What can hang from each mark:
Z_48: Z_162 Z_352 Z_509
Z_291: Z_48
Z_509: Z_48
Z_162: Z_48
Z_352: Z_48 Z_837
Z_982: Z_491
Z_491: Z_162 Z_509 Z_982
Z_837: Z_291 Z_352

(in the rows, 128 means zero)
Known rows, with every way that one mark hangs from another:
Z_509(Z_48(Z_352(Z_837(Z_291)))): [ 75 150 121 115 111  77 111  82 151 129  80 165  92 142 148 150 114 119
  64 141 107]
Z_837(Z_291): [103 120 145 100 142  92 119 113 161 128 126 133 131 118 113 142 123 118
 138 174 106]
Z_352(Z_48): [124 102 102 127 116 119  98 132 151 104  96 133 124 119 118 116 119 115
 112 100 132]
Z_352(Z_48(Z_162 Z_509) Z_837(Z_291)): [ 89 112 102  72 128 159  67 104 176  84 103 131 157  95 137 142 113  87
  86 113 102]
Z_162(Z_48(Z_509)): [151 130 173  92 156 157 101 120  95  94 123 120 142  87 124 122 132 148
 113 113 150]
Z_982(Z_491(Z_509(Z_48))): [155 156  86 141 114 112 139 119 151 148 125 131 156 127 129 181  82 132
 106 120  95]
Z_48(Z_509): [129 121 114 118 150 157 109 132 127 107 143  99 139 108 147 127 132 136
 128 154 138]
Z_491(Z_982): [169 121 155 134 152  83 135 137 110 128 120 144 137 126 150 120 145  89
 131  91 145]
Z_837(Z_291(Z_48)): [103 115 147 103 110 103  90 108 138 124 103 161 141 121  84 118 107 137
 112 188 117]
Z_491(Z_162): [ 92 148 101 153 111 128 133 126 138 118 118 113 136 101 102 139 141 102
 109 176 134]
Z_491(Z_162 Z_509 Z_982): [164 152 110 178 134  98 152 164 131 107 112 105 170  81 128 136 164  26
 132 148 146]
Z_982(Z_491(Z_162)): [108 168  74 143 105 114 137 108 157 153 126 127 148 119  99 171 105 120
 103 139 101]
Z_48(Z_162 Z_352(Z_837(Z_291)) Z_509): [ 58 198  88  86 159 150  85 103 173  94 110 105 126 104 175 124 156  90
  81 171 126]
Z_509(Z_48(Z_162 Z_352(Z_837(Z_291)))): [ 60 181 115 107 130 101 105  84 154 112  83 147 106 129 159 149 120 121
  43 159 122]
Z_48(Z_162 Z_352(Z_837) Z_509): [ 74 202  76 104 150 173  91 112 153  95 110 101 123 110 185 114 159  96
  74 141 139]
Z_837(Z_291 Z_352(Z_48(Z_509))): [ 70  96 104 111 146 103 111 117 216  69 133 146 107 112 119 118 164  89
 135 154 105]
Z_352(Z_837(Z_291)): [107 112 146  91 103 121 119  95 152 141 121 167 138 134 122 157 112  93
 123 103  77]
Z_162(Z_48): [148 135 185  99 139 134 116 116  96 110 111 143 133 102 108 124 129 142
 113  92 142]
Z_491(Z_162 Z_509(Z_48(Z_352)) Z_982): [132 179  96 187 134  61 143 145 138 102  77 115 137  89 147 139 160  38
  83 171 158]
Z_509(Z_48(Z_162 Z_352(Z_837))): [ 72 184 107 120 123 120 110  91 137 112  83 145 104 134 166 142 121 126
  38 135 133]
Z_291(Z_48): [127 120 130 131  89 142  93 121  99 123  99 165 141 131  92  97 106 151
  97 145 141]
Z_48(Z_352 Z_509): [ 94 172  80 128 156 126 101 128 153 106 112  95 100 114 167 103 162 117
 112 167 148]
Z_509(Z_48(Z_162 Z_352)): [ 72 190 104 130 146 105 110 105 139 104  88 122 100 126 162 132 130 144
  46 174 155]
Z_162(Z_48(Z_352 Z_509)): [120 170 147  99 161 132  95 115 116  92  99 118 111  93 140 104 156 133
 100 124 159]
Z_352(Z_48 Z_837): [122  92 106 113  80 140  97 111 150 117  90 169 133 131 124 133 107  88
 100  38  98]

Rows:
[179 158 156 155 142 102 142 155 107  93  99 118 174  61 112 132 165  38
 120 119 159] => Z_491(Z_162(Z_48) Z_509 Z_982)
[ 68 166 113  95 143 120  68 109 155  97  95 128 135 104 117 101 133 131
  85 227 142] => Z_837(Z_291(Z_48(Z_162 Z_352 Z_509)))
[109 117  89  95 116 187  75 116 150  85 104 127 155 103 149 131 115  96
  79  77 120] => Z_352(Z_48(Z_162 Z_509) Z_837)
[ 74 210  74 115 179 156  93 129 155  84 116  73 117 100 181 101 169 118
  84 190 166] => Z_48(Z_162 Z_352 Z_509)
[191 127 145 156 147  80 144 150 112 113 106 132 153 109 161 144 128  78
 114 114 145] => Z_491(Z_509(Z_48) Z_982)
[ 72 111 126 114 123 122 107 109 174  83 135 172 120 122  97 104 153 118
 123 191 112] => Z_837(Z_291(Z_48(Z_509)) Z_352)
[ 82 191  97 129 112 141  81 119 122 104  78 144 123 125 119  77 136 136
  61 174 165] => Z_291(Z_48(Z_162 Z_352))
[ 57 121  99 104 160 122 106 119 217  54 136 133 118 102 127 117 169  90
 117 168 116] => Z_837(Z_291 Z_352(Z_48(Z_162 Z_509)))
[ 82 129  82 132 146 157 115 134 185  55 137 128 116 112 142 103 173 100
 108 123 137] => Z_837(Z_352(Z_48(Z_162 Z_509)))
[136 177  71 138  98 109 135 105 163 154 106 147 140 137 142 177  91 107
  90  96  83] => Z_982(Z_491(Z_509(Z_48(Z_352(Z_837)))))
[156 191 135 161 147  83 137 152 123  92  80 116 149  65 125 117 184  25
 109 129 165] => Z_491(Z_162(Z_48(Z_352)) Z_509 Z_982)
[ 94 165  84 116 126 144  99 110 152 116 107 125 107 126 172 116 152  95
 101 118 121] => Z_48(Z_352(Z_837) Z_509)
[112 144 113 114 125 188  71 125 100  92 113 123 163 103 118  95 115 159
  75 184 164] => Z_291(Z_48(Z_162 Z_509))
[ 60 136 122 106 138 140 102 110 176  69 137 158 131 113 106 102 158 119
 104 205 123] => Z_837(Z_291(Z_48(Z_162 Z_509)) Z_352)
[ 84 180  89 112 106 177  64 107 119  97  85 143 137 117 138  86 132 126
  54 155 150] => Z_291(Z_48(Z_162 Z_352(Z_837) Z_509))
[106 107 147  92  77 131  96  90 133 138 102 190 148 136  99 137  99 107
 104 114  85] => Z_352(Z_837(Z_291(Z_48)))
[ 98 124 137  81 100 159  83  93 134 117 111 163 161 117 115 135 105 112
  90 139  99] => Z_352(Z_837(Z_291(Z_48(Z_162 Z_509))))
[110 125  85 110 152 165  77 138 152  72 110  91 147  89 143 113 128 123
  91 139 154] => Z_352(Z_48(Z_162 Z_509))
[156 183 119 154 165  80 133 149 129  97  90 116 139 105 182 126 151  66
  85 138 162] => Z_491(Z_509(Z_48(Z_162 Z_352)) Z_982)
[126 201  65 139 128 112 131 119 165 137 111 118 143 122 146 168 101 123
  83 139 110] => Z_982(Z_491(Z_509(Z_48(Z_162 Z_352))))
[133 178  59 158 104 127 146 130 165 145 129 109 169 103 103 175 111  91
 119 147  98] => Z_982(Z_491(Z_162 Z_509))
[115 154  91 175 107 126 140 138 138 105 105 102 153  86 112 163 125  90
  93 199 134] => Z_491(Z_162 Z_509(Z_48))
[100 155  92 131 110 141  72 120 119 107  86 139 118 120 124  77 134 141
  83 176 158] => Z_291(Z_48(Z_352 Z_509))
[120 163 148  89 137 147  94 102 115 100  95 140 116 101 144 114 148 115
  91  84 137] => Z_162(Z_48(Z_352(Z_837) Z_509))
